Each row was made from one small tree. The marks that hang from a mark follow it in brackets, in alphabetical order. Every link used is in the known rows. Write each row's tree.
Known rows
fomo(zuno(mano puzepo zupev)): [ -8.1 -34.3  21.3 -28.2  17.5 -23.4 -23.5  17.5  -2.8  -1.8  17.3   4.2
  -4.0  -8.4   5.2  15.9 -32.8  36.5  24.3   6.8  16.3  11.9   9.3  24.7
 -12.1]
puzepo(zuno): [  1.5  -7.4 -28.9  46.0  10.0   2.3  26.2   1.2  -9.0  -5.0  -3.1  -3.7
  -0.4 -24.8  -9.6 -15.0 -14.0 -13.6 -37.7   5.7 -15.8  15.2  -4.5   2.3
  13.8]
fumor(puzepo(zuno(fomo gifuno)) zomev): [-24.9  19.7 -22.1  17.3 -22.5  12.8  16.8 -18.2   8.3 -13.5 -20.1  -0.4
  -5.5 -11.9  19.0 -19.5  26.8  -6.1 -10.5   1.5  13.6  -6.1 -26.8   3.0
  -5.0]
fomo(zuno(mano)): [-20.8 -34.3   7.5  -9.9  25.0  -4.9   2.5  10.3  -2.7  -2.2   9.0   4.4
   8.9  -4.5 -10.9  10.5 -24.6   8.2  -9.5  18.3  -5.1  -9.9   1.2   9.7
 -14.2]
totuba(fomo(zuno(zupev)) gifuno(kigoza)): [  5.3  27.5  26.6 -53.9  14.6  41.8 -47.8  -1.2   0.8  16.7 -17.4  11.2
  -6.1  12.5  12.5 -11.6  -4.6  30.5  25.1  -7.2  29.0  -3.8  16.4 -21.0
  -2.8]
puzepo(zuno(fomo gifuno)): [ -0.6   6.5 -18.3   3.0  -4.3  11.6   4.2  -2.8   5.0  -6.8 -25.7  17.7
  13.0 -27.8  -4.2  14.1   2.1 -17.6 -13.1 -17.6  -1.0  -8.9 -29.4  -1.2
  -9.6]
fumor(mano): [ 27.2  -2.7  -6.7  41.4  -2.9  -2.0  34.0  -7.1  -4.8  -7.9  12.5 -23.0
   8.3  -0.4 -14.9 -20.7  -1.1 -30.8 -18.2  46.1 -23.0  -1.9   9.2  -6.6
  40.6]
totuba(fomo(zuno(mano)) gifuno): [-28.6  -6.5  44.9 -50.1  19.8 -20.7 -16.7   1.5  14.9   6.1   3.4  20.6
  12.9  12.2   0.1  26.0  -1.3   8.6  -6.3  -4.6  15.6 -10.5  -4.8 -17.8
 -40.4]
puzepo(fumor zuno): [ 10.6  -5.8 -32.7  37.9  10.7  -5.3  29.5   6.2 -10.6   8.1   4.8  -0.9
  -5.8   9.1 -24.1  -7.2  -6.7 -16.4 -38.5 -28.8 -28.4  17.7   3.0  -5.0
  12.5]
fomo(zuno(puzepo(fumor) zupev)): [ 17.5 -17.1  -2.9 -30.5  12.5 -17.8  -5.0  13.8  -8.6   9.2  13.7   6.9
 -18.5  30.2   1.6  -8.6 -21.5  32.1  19.3 -25.4   8.2  23.6  27.1  14.0
  12.8]
fomo(zuno): [ -1.2 -19.1 -12.4  -2.4  19.9   9.2  17.7  -0.1  -4.9  -4.6  -1.6   1.6
  -0.9  -0.6   0.5 -21.9 -24.7   6.8 -13.8  21.4   0.6   2.0   9.4   4.8
  14.3]
puzepo(fumor(mano zomev) zuno(fomo)): [ 29.6  20.5 -20.1  10.7 -55.4  -5.0  31.6  -7.3  11.7  -0.4  -2.9 -27.5
   5.4  12.0 -40.0 -12.8   6.9 -18.5 -37.5 -12.9 -18.7 -14.2 -40.8  -2.3
  -8.5]
zuno(mano): [-21.1 -18.3   9.5  33.5  17.5 -19.1   3.8   1.3  -9.5  -2.7  12.6  -6.4
  11.8  -7.7  -5.2   9.8  -5.1 -15.3  -6.8  28.5 -23.3  -2.8  20.6   4.0
  -3.6]
zuno(fomo gifuno mano puzepo zupev): [-11.6  -4.8  33.3 -31.5  -2.5 -28.0 -44.8   5.1   0.8  -1.0  -1.6  16.7
  12.2 -14.2  17.5  43.8   2.8   7.9  50.6  -5.9  11.0  -6.3   5.2  17.0
 -25.7]
fumor(puzepo): [-20.2  -3.9 -18.9  51.8  21.5 -10.9  29.8 -12.9 -13.0 -10.6   4.5 -17.6
  -7.9  11.2  17.7 -38.6   6.0 -21.8  -7.3  45.4 -11.3  22.1  38.8  -1.3
  39.2]
fomo(zuno(gifuno mano puzepo zupev)): [ -7.2 -30.9  28.9 -42.0  26.3  -3.3 -31.2  19.1  -0.1  -1.7  15.4  30.4
  -5.4  -8.0  18.3  32.6 -14.6  36.8  36.1 -11.6  21.9  -3.2   3.6  17.6
 -10.9]
totuba(fomo gifuno(kigoza)): [-10.1  46.4  26.9  -1.1   5.3  18.1 -27.9 -17.8 -12.8  17.1  -4.1  -5.0
   6.3  12.2   4.6  -5.9  14.5   1.6   4.9  17.2   2.2   0.9  33.6 -31.3
   1.4]
puzepo(fumor(mano zomev) zuno): [ 31.8   7.2 -23.3  41.7 -34.7   3.6  47.4  -2.0   2.2   3.7  17.9 -26.0
  -8.9  12.7 -32.1 -24.4   8.9 -14.1 -48.8  -9.8 -25.3  -4.1 -22.3  -7.0
  17.3]
fumor(mano puzepo zomev): [  4.6  10.7  -8.9  55.7 -23.4   1.0  47.1 -22.5  -1.1 -15.2  19.2 -40.1
 -11.3  13.1   8.7 -55.5  21.4 -17.6 -15.8  65.7  -8.4  -0.1  14.0  -4.8
  44.2]
fumor(puzepo zomev): [-25.1   9.4 -16.9  54.3  -8.3  -5.2  30.8 -23.2  -7.8 -12.5   6.1 -25.4
 -17.2   9.5  29.8 -52.8  18.5  -6.8  -9.8  53.4  -3.0  10.3  34.0   0.9
  30.6]
totuba(fomo): [ -3.9  15.3  -3.1  12.1  -1.0 -10.4   4.5 -15.6   1.1   5.4  -9.3 -25.2
  12.5   0.2   4.7 -14.7  -2.5 -18.4 -14.1  28.3  -4.3   9.3  26.1 -25.2
  -6.0]
fumor(mano puzepo(zuno(fomo)) zomev): [  3.5  17.0 -21.8  32.4 -47.3  -1.6  37.2 -17.8  13.6 -18.6  -7.2 -39.9
   0.8  -8.8 -17.1 -35.5   7.8 -19.1 -29.9  32.6   2.6   0.1 -41.4   4.3
   8.3]
totuba(gifuno): [ -7.3   4.0  15.1  26.2  19.3 -16.6  12.9 -11.0  -9.7  -4.8   8.3  27.3
  -3.6   5.2  21.4 -10.6  15.0 -19.1  -4.6  16.8  -8.8   3.9  28.9  -5.3
  33.1]

Write each row's tree
[-24.1   0.2  33.7 -17.8  -3.3 -36.4 -26.2  -1.1  -3.5  -1.2   8.3   9.6
  22.6  -9.0   4.4  51.2   4.3   5.4  28.5   5.8   1.4  -7.5   1.6  14.5
 -32.2]	zuno(fomo gifuno mano puzepo)
[-15.2  -8.0  -9.4  32.8 -13.4 -13.5  18.0   6.0  -2.2   7.9  17.5  -8.7
  -5.6   4.8 -22.3   9.2   5.4   0.0 -35.5 -26.2 -24.8  -5.6 -10.5   3.4
 -26.1]	puzepo(fumor(zomev) zuno(mano))
[ 23.0  27.2  10.9  -3.6 -61.5 -41.4  15.3 -14.6   0.7   3.6  19.2 -35.4
   4.1  31.4 -21.9  -6.0   9.2   1.8  -0.3  14.0  -8.9  -2.1  -0.9   6.9
  -2.5]	zuno(fomo puzepo(fumor(mano zomev)))
[ 14.4  27.1 -17.3  -8.6  -4.5  59.9 -40.1   5.8  -5.0   4.8 -35.9   9.7
   2.6 -28.6  -2.8   4.9  -2.0   6.5  22.8 -26.0   6.3 -11.7 -16.8   0.2
  -1.1]	puzepo(zuno(fomo gifuno(kigoza) zupev))
[ -6.8  17.2  20.0 -20.8   3.4  40.0 -61.0   6.2  -8.4   8.6 -18.2   8.9
  14.8 -13.3   2.9  32.8   8.6   5.3  52.8  -0.5  -0.6 -28.9   8.6   1.7
 -16.7]	zuno(fomo gifuno(kigoza) mano zupev)
[-11.8  -7.6  25.3 -18.3 -11.2 -47.4 -38.1   3.2  -1.6  -3.6   0.5  -7.7
  12.8 -13.5   5.1  29.0 -15.8   6.6  39.5  12.1   6.3   8.9  11.6  23.4
 -28.8]	zuno(fomo mano puzepo zupev)
[  6.4  10.6 -22.6  -6.0  -3.3   4.5   8.3   4.0   2.8   8.7 -17.6  20.4
   7.1   7.6 -17.5  20.8  10.2 -22.3 -17.1 -52.2 -15.5  -8.8 -22.1  -6.9
 -12.2]	puzepo(fumor zuno(fomo gifuno))
[-18.5   3.1  28.9   4.8 -11.9 -28.4  -3.8  -1.4 -12.0  12.2  40.2   8.4
  -7.3  24.7   8.9  32.7  27.2  21.4  11.8 -17.6 -10.6  -9.7  24.7   5.1
 -18.5]	zuno(gifuno mano puzepo(fumor(zomev)))
[ -0.2  11.6   0.5  -6.8 -17.0 -50.5  -1.8  -6.9 -10.3   8.4   7.1 -12.9
   8.9  30.3 -12.3   9.2  -5.4  -1.6   8.2  -7.7 -10.6  19.5  24.7   9.5
  -7.6]	zuno(fomo puzepo(fumor))
[-38.8  -6.4  -2.9   9.6  13.6  -6.5   1.0   2.3   8.0 -10.6  -9.9   9.5
  14.7 -15.9  -4.9  27.0  11.9 -20.2  -3.6  -9.3   0.1  -3.5 -29.7   4.5
 -26.9]	fumor(puzepo(zuno(fomo gifuno mano)))
[ 25.6 -10.4 -28.2  48.0   5.2  11.1  33.3   5.5   5.0 -15.0   1.9 -22.5
 -14.6 -10.3  -6.7 -40.4  -3.5 -26.6 -16.8  18.1  -6.3  23.4 -12.8   0.9
  46.2]	fumor(mano puzepo(zuno(zupev)))
[ -5.6  -9.6   2.3 -15.7   3.3   8.3 -28.6  13.3  13.8  -3.3 -24.0  26.1
  12.2 -34.6  -1.5  39.0   0.2 -14.0  13.5 -33.4   2.5 -16.7 -34.9   8.7
 -30.9]	puzepo(zuno(fomo gifuno mano zupev))
[ 45.1   5.0 -23.0  28.4 -34.5  14.5  28.8   4.2   7.6   2.6   7.7 -17.2
 -19.3   8.6 -17.1 -29.1   8.9 -10.3 -25.9 -20.6 -15.9  -1.0 -19.3  -4.0
  24.1]	puzepo(fumor(mano zomev) zuno(zupev))
[ 10.3  -5.0  -2.0 -42.7   7.9  14.0 -16.5  -1.2  14.0   5.7 -22.8  -8.2
  -1.1  -0.1  11.9 -20.8 -22.9   9.8   4.0   4.6  21.5   5.4   7.3 -15.3
  -9.5]	totuba(fomo(zuno(zupev)))
[-40.6 -10.2 -12.5  53.3  -5.3  -9.1  24.8  -6.3  -0.5 -12.0  11.6 -21.7
 -10.5 -15.5   1.0 -16.0   8.0  -1.3 -29.5  21.5  -6.0   8.8  -9.9   9.2
 -11.1]	fumor(puzepo(zuno(mano)) zomev)
[ -9.6 -17.5  17.9 -48.7  12.2  -0.6 -30.0   9.3  17.0   6.5 -10.9  -8.2
   9.5  -2.6   0.1  11.0 -21.5  12.4   9.2  -0.2  17.9  -4.8  -1.2 -10.2
 -40.1]	totuba(fomo(zuno(mano zupev)))
[-10.7 -15.8  31.6 -58.0   4.0 -27.1 -38.8   8.4  10.3   7.9   5.2 -12.1
   6.3  -1.7   2.1  22.1 -29.8  36.5  20.0   2.9  27.9  13.6   5.8   2.3
 -47.1]	totuba(fomo(zuno(mano puzepo zupev)))
[ 19.7   6.8 -23.7  14.3 -10.2  27.9   7.6   2.9   3.3   6.6  -4.7  23.6
 -27.5   4.3  17.6 -11.6  25.1   2.2  -7.7 -52.4  -4.6  -7.9  -4.8  -5.3
  13.1]	puzepo(fumor(zomev) zuno(gifuno zupev))
[ -9.6   8.3  24.4 -42.7  15.2  -6.2  -2.5  -7.9  12.8   5.7  -7.0  19.9
   3.8  16.1  11.5  -5.6  -0.7   6.2 -10.8   0.2  20.6  -1.6   4.8 -21.4
 -10.3]	totuba(fomo(zuno) gifuno)
[ -0.4  29.8 -18.2   4.4  -5.8  51.8 -21.3  -0.7 -12.8   5.8 -26.9   1.9
  12.4 -24.6 -18.1  11.1  -1.5   2.4  -0.2 -12.0  -4.8 -14.2 -20.8  -3.6
  -8.2]	puzepo(zuno(fomo gifuno(kigoza)))
[-22.1 -32.3  21.9 -16.3  17.7 -31.9  -6.0   9.6  -8.5  -2.2  26.8  -2.8
   6.7  -4.3  -9.0  21.6 -31.9  33.7   2.6  17.8   6.9   8.6   5.9  20.7
 -19.5]	fomo(zuno(mano puzepo))
[ -5.9  14.1  13.3 -12.9 -10.4 -23.9  -9.9 -10.2  -7.0  -3.5  -2.8   9.2
  12.9  -6.8  15.4  20.5   4.6   2.0  22.7  10.1   6.9   2.6  10.5   8.8
  -4.2]	zuno(fomo gifuno puzepo)
[  8.0  10.1  13.3 -24.0  -9.3 -14.1 -29.7  -4.0  -1.5  -3.4 -12.6  17.1
   1.0 -10.2  29.0  13.9   4.1   4.7  45.3  -1.8  18.0   5.0  13.6  12.0
   5.0]	zuno(fomo gifuno puzepo zupev)
[ -7.3  -0.1 -31.6  15.7  -1.1  -3.9   0.5  -1.7   9.0 -13.8 -30.1 -10.4
  -6.2 -14.8   7.8 -26.3  -7.0 -20.4   2.4   0.9   9.8  25.3 -12.6  10.8
   9.1]	fumor(puzepo(zuno(fomo zupev)))
[  9.5 -20.4   1.1 -23.6  10.4  -9.0 -10.3   8.2  -6.0  -3.5   5.7   3.2
 -15.6  -5.0  16.3 -16.6 -32.1  35.3  19.1  10.3  20.7  21.4  17.8  20.0
  16.0]	fomo(zuno(puzepo zupev))
[ -5.5 -36.6   7.6 -21.3  25.8   4.8 -15.0  17.6   3.9  -3.9  -0.2  11.2
  -1.9  -8.7   4.6   5.7 -23.8  12.4  13.2   4.6   4.1  -6.9   4.6  13.8
  -8.3]	fomo(zuno(mano zupev))
[ 10.7  -0.9   3.4 -56.7  14.8  33.8 -21.5   1.1  16.8   7.4 -25.8  17.7
  -2.3   2.7  24.4  -4.6  -1.5  10.3  14.3 -13.2  27.5 -10.7   2.8 -23.4
  -8.0]	totuba(fomo(zuno(gifuno zupev)))
[ -0.9  26.4   5.0 -42.6  13.7  64.4 -29.4  -4.2  -5.9  19.0 -16.0  -4.3
   8.0   7.5  -3.9  -0.7  -4.6  29.7   6.6   2.3  16.8 -18.9   7.4 -28.9
 -13.7]	totuba(fomo(zuno(gifuno(kigoza))))
[ 13.0 -18.3  -6.4 -27.5  27.8  37.9  -6.4  10.2   2.8  -4.2 -14.4  34.8
 -12.1  -3.9  28.8 -10.6  -6.0   9.7  20.3  -8.5  15.7 -12.1   7.2   0.0
  24.9]	fomo(zuno(gifuno zupev))
[ 30.7  12.7  -6.2  33.6 -32.3  -3.2  40.5 -11.5  -3.0   3.2  23.5 -27.8
  -7.0  33.1 -16.0 -28.6  20.6 -19.1 -22.7  18.4 -28.3 -12.7  13.4 -10.9
  30.4]	puzepo(fumor(mano zomev))
[-17.0  15.6   2.9  -2.2   0.8  38.6 -34.3   8.3 -10.8   8.1 -14.9   3.4
  22.4 -28.1 -29.3  44.5  -0.6   5.7   5.3 -15.9  -8.1 -24.6 -29.5   1.9
 -38.0]	puzepo(zuno(fomo gifuno(kigoza) mano))
[ 47.0   3.0  11.8  -1.5  -2.6  -8.7   4.7   7.8  -6.3   7.5  29.1   6.4
 -12.4  30.9   0.7   8.0  16.7  -3.2  23.3 -19.7 -10.0   5.2  19.1  -5.8
  39.8]	zuno(gifuno puzepo(fumor(mano)) zupev)
[  9.2   8.9  -2.2 -16.5   0.1  12.3 -22.0  -5.4   5.8  -5.7 -30.0  22.6
   4.4 -11.5  27.6   2.0  10.5 -19.4  33.1  -0.8   4.7 -14.7   8.0  -0.2
   9.9]	zuno(fomo gifuno zupev)
[  7.3   5.1 -25.4  62.6 -25.4   7.9  53.7 -14.1   3.4 -16.2  12.5 -36.9
 -14.0  -7.6  -8.5 -49.6  11.9 -13.5 -41.6  37.7  -6.2   8.9 -21.5  -1.3
  30.7]	fumor(mano puzepo(zuno) zomev)
[ 33.5  -9.0  12.5 -30.2   4.4  -1.9  22.3  11.3  -4.0   7.1  34.7   8.1
  -3.3  39.5 -19.9  12.8   0.7  17.7  -2.4 -19.0  -1.5  -5.0  -3.3  -2.8
  21.9]	fomo(zuno(gifuno puzepo(fumor(mano))))
[ 32.8   2.8   3.4  25.1 -10.5 -36.2  28.7   1.8 -14.5   7.2  39.6 -26.0
   0.7  34.7 -26.6  -4.2   0.5  -9.0 -10.3  10.2 -24.0  18.3  24.2  -2.2
  31.5]	zuno(puzepo(fumor(mano)))
[-21.8 -27.8  29.5 -30.0  25.1 -11.7 -11.9  11.9  -7.1  -0.4  25.6  22.9
   5.9  -5.2   3.6  37.6 -12.3  34.3  12.6  -1.1  11.7  -6.9   1.2  14.0
 -17.3]	fomo(zuno(gifuno mano puzepo))
[  5.6  10.1 -21.8  26.0 -10.5  20.2  25.8  -2.2  -2.6   8.8   4.0  15.1
 -16.1   7.2   1.9  -6.2  25.5  -2.8 -29.9 -40.3 -13.2 -11.3  -7.5  -8.6
   5.7]	puzepo(fumor(zomev) zuno(gifuno))
[ 27.1  -6.3 -21.8  33.8  12.3  30.9  25.6   6.8   7.7 -13.0   1.6   3.0
 -14.9  -9.3   7.3 -22.3  17.8 -25.1  -4.5  -0.5   0.6   8.4 -19.4  -7.3
  49.3]	fumor(mano puzepo(zuno(gifuno zupev)))
[-15.8  -5.3 -26.9  44.1  27.2  17.7  29.5  -2.7  -5.3  -8.9  -1.1  11.4
 -11.3 -10.9  13.2 -17.0  14.5 -16.9 -20.2  -2.4  -3.5  15.7  -1.9  -4.4
  27.5]	fumor(puzepo(zuno(gifuno)))
[-11.6  -4.3  -3.2 -11.2   2.5  -8.1  -5.7  13.4   5.7   9.1  -6.8  21.6
  17.7   3.7 -29.6  51.6  10.1 -20.4 -11.3 -55.8 -20.0 -18.5 -30.4  -0.5
 -41.4]	puzepo(fumor zuno(fomo gifuno mano))
[-25.5 -12.4 -10.8   9.1   3.1 -16.5 -13.2   7.9  11.7 -12.3 -19.0  -7.3
   3.9 -19.6  -4.5   5.4  -7.6 -16.3   8.0  -2.2   3.6  14.3 -19.8  15.4
 -19.8]	fumor(puzepo(zuno(fomo mano zupev)))
[  3.7   4.0  25.4 -55.5  15.0   1.9 -20.7  -3.2  18.5   3.4 -16.1  26.5
  -6.0  11.1  25.4 -10.4  -0.7   8.4  10.7 -12.9  31.1   2.3   7.2 -17.7
  -5.3]	totuba(fomo(zuno(zupev)) gifuno)
